Known rows, with every step that occurs
W -> Y -> R: [ 13.4 -27.3  31.6 -36.1  36.4  -4.0  53.2  13.8 -42.5  -3.9   6.5  34.1
  39.6  55.4  -3.6  57.4 -15.6 -13.5  16.9  25.7  36.4]
D -> U -> W -> Y -> K: [ 42.5 -38.8   4.4  -6.9   4.8  53.8  13.2 -16.0 -18.0  12.1 -28.6 -12.1
  -9.9  39.1 -15.3  29.2   9.2 -11.2  31.1   0.0 -12.0]
Y -> W: [ -3.5 -39.5  28.1 -18.7 -37.8  26.7  35.1 -17.0   5.6  -9.0 -22.0 -11.9
  23.3  15.8  20.5  12.8   2.3  -5.9   2.4  32.5 -54.0]
R -> Y -> D -> U: [ 35.0 -30.0   9.5  33.2   7.7 -14.5 -39.3  30.2 -26.5  -4.9 -16.1 -23.8
  11.1 -10.6  41.0   8.4  -3.5 -19.2  65.4  50.4   9.8]
W -> Y: [ 46.6 -62.0  15.3 -64.3  37.0  37.1  31.3 -21.0 -50.3 -24.2 -19.7  26.6
  37.5  11.4  -0.9  31.9  -1.4 -16.7  59.5  -4.9  -6.1]
D -> Y -> R -> U: [  0.6   2.3  12.4   4.2  -6.9 -66.1 -12.8  44.5   2.3  12.7  -3.4  28.9
  17.2  16.9  28.9  12.2  -0.7  31.4  16.0 -25.2  22.6]
W -> Y -> R -> U: [ 19.0 -15.8  -8.9 -13.3  13.7 -49.3   4.1  33.0 -19.9  15.4 -11.2  23.6
  30.7  21.9  15.7  16.4 -24.9  31.6  29.8 -27.5  39.9]
Y -> D -> U: [ 31.3 -27.1   7.5  39.8  -6.5 -23.7 -23.0  17.2 -23.9  -9.0 -10.1 -19.7
   8.3   3.1  35.2  17.0  12.5 -13.6  42.6  56.3   6.3]
U -> W: [ 19.6   0.7  27.3 -13.4 -27.9  54.3  31.8 -12.8  24.5   3.3   1.7 -16.6
  28.1  31.3  46.7   1.6  12.9   8.0  13.3  32.3 -49.2]
R -> Y -> W -> U -> D: [-14.6 -14.7  57.3  18.3   7.8 -20.8   3.3 -27.9  14.1 -39.3 -29.1 -21.3
  19.4  15.2  48.8  -8.7  14.5 -14.4   0.1   6.3 -35.1]
W -> Y -> R -> U -> K: [ 26.4  20.2  -3.6   7.7  39.5 -66.1   7.5  10.8 -11.1  -5.9 -31.9  44.0
  16.0  22.6   5.3  -7.1   1.3   4.7   5.1 -13.7  -9.2]
U -> R -> Y: [ 13.9 -10.9  40.3 -18.1  52.1 -16.0   3.8  15.6   4.3  18.7 -18.5  22.5
  11.3   2.9  42.8  -0.8 -43.7 -24.7  61.4  -2.1 -13.0]
W -> Y -> D -> U: [ 50.1 -47.1   5.5  20.4  10.4   5.0 -14.5   7.7 -43.1 -19.0 -20.9 -13.8
  12.0   6.0  20.4  21.1   9.4 -17.3  53.4  51.7  22.4]
W -> U: [-25.4 -35.6  42.9   8.4  17.4 -57.6  39.1 -20.1   4.4 -35.7  -4.0   5.6
  73.4   8.9  31.3  16.7 -23.8   4.7  55.1   6.7 -29.8]
W -> U -> R: [-18.2  -6.7  58.8  23.0  44.0 -66.1  62.5 -28.6  30.2  -5.7 -16.1  28.9
  27.7  45.4  31.3  11.7 -39.0  -8.3  14.7  12.1  -7.3]
Y -> R -> U: [  1.1   3.1  -7.8   6.1  -3.2 -77.1  -2.4  42.8  -1.9  25.9  -0.1  18.9
  26.6  19.8  30.5  11.6 -21.2  36.8  18.8 -22.6  24.4]
R -> Y -> K: [  8.2 -28.7   5.8  -6.9  10.1  -6.1 -21.4  20.6 -13.1  32.3 -18.8  -6.3
 -12.0   3.6   2.8  25.6 -10.7 -16.1  51.5 -27.5 -36.2]
W -> U -> K: [ -5.4   6.2  33.0  22.8  42.8 -72.0  31.7 -27.2   5.7 -41.2 -26.9  30.7
  46.9  13.0  16.0  -6.1   1.9 -14.0  22.0  10.5 -57.9]
W -> U -> R -> Y -> K: [ -4.9 -20.1  26.5  16.3  29.6 -28.9   1.6   8.8   7.4  30.8 -28.8   0.6
 -12.1  23.2   3.4  20.8 -32.6 -15.9  40.8 -25.5 -21.6]
D -> U -> K: [ 38.6  17.9  12.4  31.5  41.9 -53.5   0.7 -16.7  -2.6 -24.5 -25.7  29.2
  15.7   8.6  21.4 -13.8  17.7 -33.4  28.3  39.5 -38.3]
Y -> W -> U: [-35.8 -46.8  48.5  11.5 -10.6 -26.3  51.4 -30.0  17.0 -39.4 -22.4 -13.4
  70.3  16.9  24.5  10.0 -27.4   6.0  30.8  25.9 -41.7]
R -> Y: [ 16.2 -29.5  23.2 -35.7  31.5  -1.2 -19.2  24.6 -16.7   3.9  -8.2   7.3
  34.0 -23.0  42.2   3.1 -26.5 -19.1  85.6  -6.0 -31.4]
K -> Y -> W -> U -> D: [-14.0 -20.0  51.3  10.4  -3.1  -5.3  15.6 -43.9  10.5 -44.7 -20.3 -20.4
  19.5  16.3  48.8  -6.7  40.4 -18.1 -16.4   7.1 -43.9]
D -> Y -> R: [-13.8  -1.1  62.1 -11.6   6.5 -28.7  27.5  28.5  -9.8  -9.4  17.8  40.3
  20.3  47.3  16.2  51.5  17.5 -15.2  -5.0  28.9  10.4]
K -> Y -> D: [  7.8 -48.5  -0.3 -21.6 -36.2  36.7  -8.0  16.8 -43.4  -6.4   3.4 -22.5
   0.3 -12.2  34.9  27.7  53.9 -10.2   6.5  12.1 -38.6]
R -> U: [ 17.7 -13.0 -17.8  -5.4  -9.4 -59.8 -20.2  22.1   1.5  16.9 -12.6  11.2
  23.0 -13.1  38.8  -8.1  -9.5  37.0  44.2 -41.1 -12.4]

Rows
[  2.1 -52.2  19.3 -45.0 -43.8  70.5  33.6 -30.3  -4.0 -13.5 -12.3 -14.2
  26.5  -1.7  29.7   3.7  31.7 -19.8   4.0  25.7 -66.2] => K -> Y -> W
[  6.4  -8.3  25.6  14.7 -16.5 -19.1 -35.8   5.4   4.6   6.6 -24.5   5.7
 -50.0  18.7   4.5  20.5  56.4  -6.9  -9.3 -46.2 -35.1] => R -> U -> D -> Y -> K
[ 30.8 -50.0  10.8 -17.8 -21.7  66.7  10.7  12.6 -42.1 -12.8 -23.1 -26.1
   2.2  20.4  12.4  32.1  21.6   5.1   8.8  24.1  -9.9] => U -> W -> Y -> D
[  1.5 -24.4  31.0  -1.5 -14.7  -3.8 -11.3   4.0  -3.5   7.0 -13.6  13.6
 -28.1  19.1  -6.8  39.3  41.1 -14.6  12.8 -24.2 -45.4] => D -> Y -> K
[ 11.8  -6.3  69.7 -13.0  -1.7  -1.0 -22.0 -10.5   2.0 -40.0  -8.9  25.6
 -17.4   8.2  41.3  10.9  77.3 -27.2  -4.9  -7.5 -41.4] => U -> D -> Y
[ 28.2 -10.0  37.6   3.3  59.3 -21.2  -9.4  13.5   5.4  14.6 -21.7  16.7
  12.6   0.3  47.1  -8.0 -45.9 -32.1  74.6  18.5   5.0] => D -> U -> R -> Y
[ 57.2 -40.9   3.0 -46.1  10.2  68.7  23.8 -14.8 -18.0 -10.1 -28.1   3.2
  33.6  20.7  15.5   1.3  -4.1  15.5  46.5  -9.7  -0.7] => R -> U -> W -> Y
[ 30.1 -10.6 -14.7 -34.3   8.7   6.5  -3.6 -18.3 -14.8 -12.4  -8.8  24.0
  21.7 -25.3  38.2 -22.8  53.4 -17.4  21.4 -24.2 -60.8] => R -> U -> K -> Y
[ 25.8  -6.8  31.2  32.9  24.7 -19.9  19.2  -9.1   5.3  10.6 -13.7  10.1
 -16.5  32.4  38.7   7.2   2.6 -28.7   6.5  43.0  12.0] => K -> Y -> D -> U -> R
[  6.3 -38.3  11.8  -3.8 -10.8   3.9 -30.9  49.0 -37.4   4.2 -16.1 -24.1
   0.7 -15.3  34.0  24.9   0.8  -3.4  38.9  10.1 -22.3] => R -> Y -> D
[-11.8  -2.0  36.7  25.6  22.6 -50.0  41.3 -33.3  14.7 -43.9 -38.7  18.4
  43.1  17.7  11.4 -11.0  -1.1 -13.1   5.2  24.5 -65.7] => Y -> W -> U -> K
[-10.8  -2.0  50.0  23.8  18.7 -42.8  32.9 -32.1  17.2 -53.7 -42.0  25.7
  37.0  15.0  10.0 -10.9  12.5 -16.9   2.4  22.1 -67.3] => D -> Y -> W -> U -> K
[ 26.3 -15.3   3.6 -44.3  15.1  26.2  14.4 -30.9 -21.4 -21.7   0.4  25.6
  23.6 -14.8  32.9  -8.7  60.6 -39.0  18.7  -0.8 -73.3] => U -> K -> Y
[ 13.6  33.7  -3.6  21.8  29.4 -84.7   3.2  17.0   2.1   1.8 -23.5  39.7
  12.8  19.4  15.5  -8.4   3.6   8.3  -3.6 -10.0 -20.3] => Y -> R -> U -> K
[  4.8 -26.5  23.3   8.5   4.1  -5.2 -16.7  42.7 -22.5  14.4 -22.2 -13.9
 -15.0   2.5  34.7  21.1 -10.7  -8.5  21.7  12.1  -9.5] => U -> R -> Y -> D
[ 34.2  -3.5  19.6  31.1 -33.9  51.8   4.5   1.6  15.7  -0.4  -8.0 -41.3
  12.7  28.1  50.3  -3.0  17.2   3.7  16.2  68.8 -18.3] => Y -> D -> U -> W
[ 12.5  17.8   9.1   7.4 -31.6  13.0  18.5  19.6  32.5  23.7  -1.1 -13.7
  27.0  40.6  47.1  -6.2  -6.1  39.7   0.7  12.1  -4.9] => Y -> R -> U -> W
[ -1.6 -26.7  63.6 -10.8 -40.7  38.5   7.7 -22.5  14.9 -35.1 -31.1  -3.4
  -8.3  17.0  28.0   5.0  52.0 -19.8 -26.9  22.9 -56.8] => U -> D -> Y -> W
[ -4.4 -40.4  56.4 -22.4 -44.0  40.9  19.8 -14.9  11.4 -28.5 -26.0   4.4
  10.5  11.2  19.2  12.8  30.9 -13.1  -2.7  27.3 -57.9] => D -> Y -> W
[ 53.2 -45.4  21.5 -56.4  15.5  88.7  41.9 -27.1 -25.7 -20.1 -20.1   4.7
  36.6  29.7  11.4  16.0   3.5  -5.8  41.7  13.7 -13.8] => U -> W -> Y
[  7.9 -33.7  17.3 -32.3 -29.1  58.4  32.0 -36.8   0.1 -22.1 -25.6  -3.7
  20.3   0.5  22.7  -8.3  40.1 -27.4 -10.3  28.8 -78.9] => U -> K -> Y -> W
[ 18.0 -32.3  16.2 -17.7 -24.5  54.6  24.8 -37.5   1.1 -24.6 -26.6  -7.6
  20.8  -0.6  26.2 -13.6  38.4 -31.9   0.0  42.6 -65.8] => D -> U -> K -> Y -> W
[ 29.3 -50.4   0.5 -26.4  15.1  21.3  14.3  -9.9 -35.8  11.3 -25.6   6.4
 -10.3  27.4 -25.9  45.3   7.5 -14.6  32.0 -27.4 -18.3] => W -> Y -> K
[ 48.2  -1.5   5.9  30.8  37.9 -29.0  -6.9  -6.2 -27.3 -30.2 -38.2  17.8
   2.8  10.7   8.2  -2.5  25.0 -29.8  20.2  41.7 -22.1] => W -> Y -> D -> U -> K
[ -5.8 -13.3  25.6 -33.9   6.5   1.1  41.6  12.6 -25.1   4.3  31.9  21.1
  36.8  33.6  26.6  41.8  19.4 -21.7   1.4  26.6   1.8] => K -> Y -> R
[  8.7  21.9  16.4  18.0   5.6 -62.6 -22.2  14.1   3.4   3.6  -8.7   3.2
 -12.2  27.6  48.5  -0.1  31.2  10.4 -25.5 -25.1   7.6] => Y -> R -> U -> D
[ 12.9  16.4  23.3   6.5 -34.0  21.4  10.8  20.7  34.2  14.7  -3.5  -6.6
  20.0  37.9  46.0  -6.1   7.0  35.8  -2.0   9.8  -6.8] => D -> Y -> R -> U -> W
[  6.1  -6.3 -14.5 -12.0  -6.4 -44.4  -3.7  33.6  -7.5  21.5   5.5  15.6
  29.2   7.4  36.8   6.0  -0.2  26.7  19.9 -27.4  16.3] => K -> Y -> R -> U
[ 20.1   9.8   8.9   9.4   0.4 -50.8 -33.1  -0.2   5.8  -1.9 -17.3  -1.6
 -14.5   5.3  55.0 -15.3  38.3  10.3  -7.7 -37.1 -17.5] => R -> U -> D
[ 40.6 -14.5   1.1 -21.6  22.0  19.9   3.1 -32.4 -19.5 -25.9  -3.5  19.8
  25.8 -16.6  37.0 -15.6  58.2 -45.3  33.4  20.3 -56.3] => D -> U -> K -> Y
[ 23.9   6.5   1.9   0.2 -35.6  25.9   5.2   5.1  34.4  17.0 -10.2 -19.0
  23.9  17.8  53.4 -21.5   0.7  39.4  18.3  -0.8 -31.1] => R -> U -> W
[ 35.7  12.3   8.0  46.2  26.3 -48.4 -10.5  -1.3 -13.9 -22.0 -31.6  13.0
  -0.2   8.2  18.7  -7.1  27.9 -27.1  12.8  44.9 -33.0] => Y -> D -> U -> K
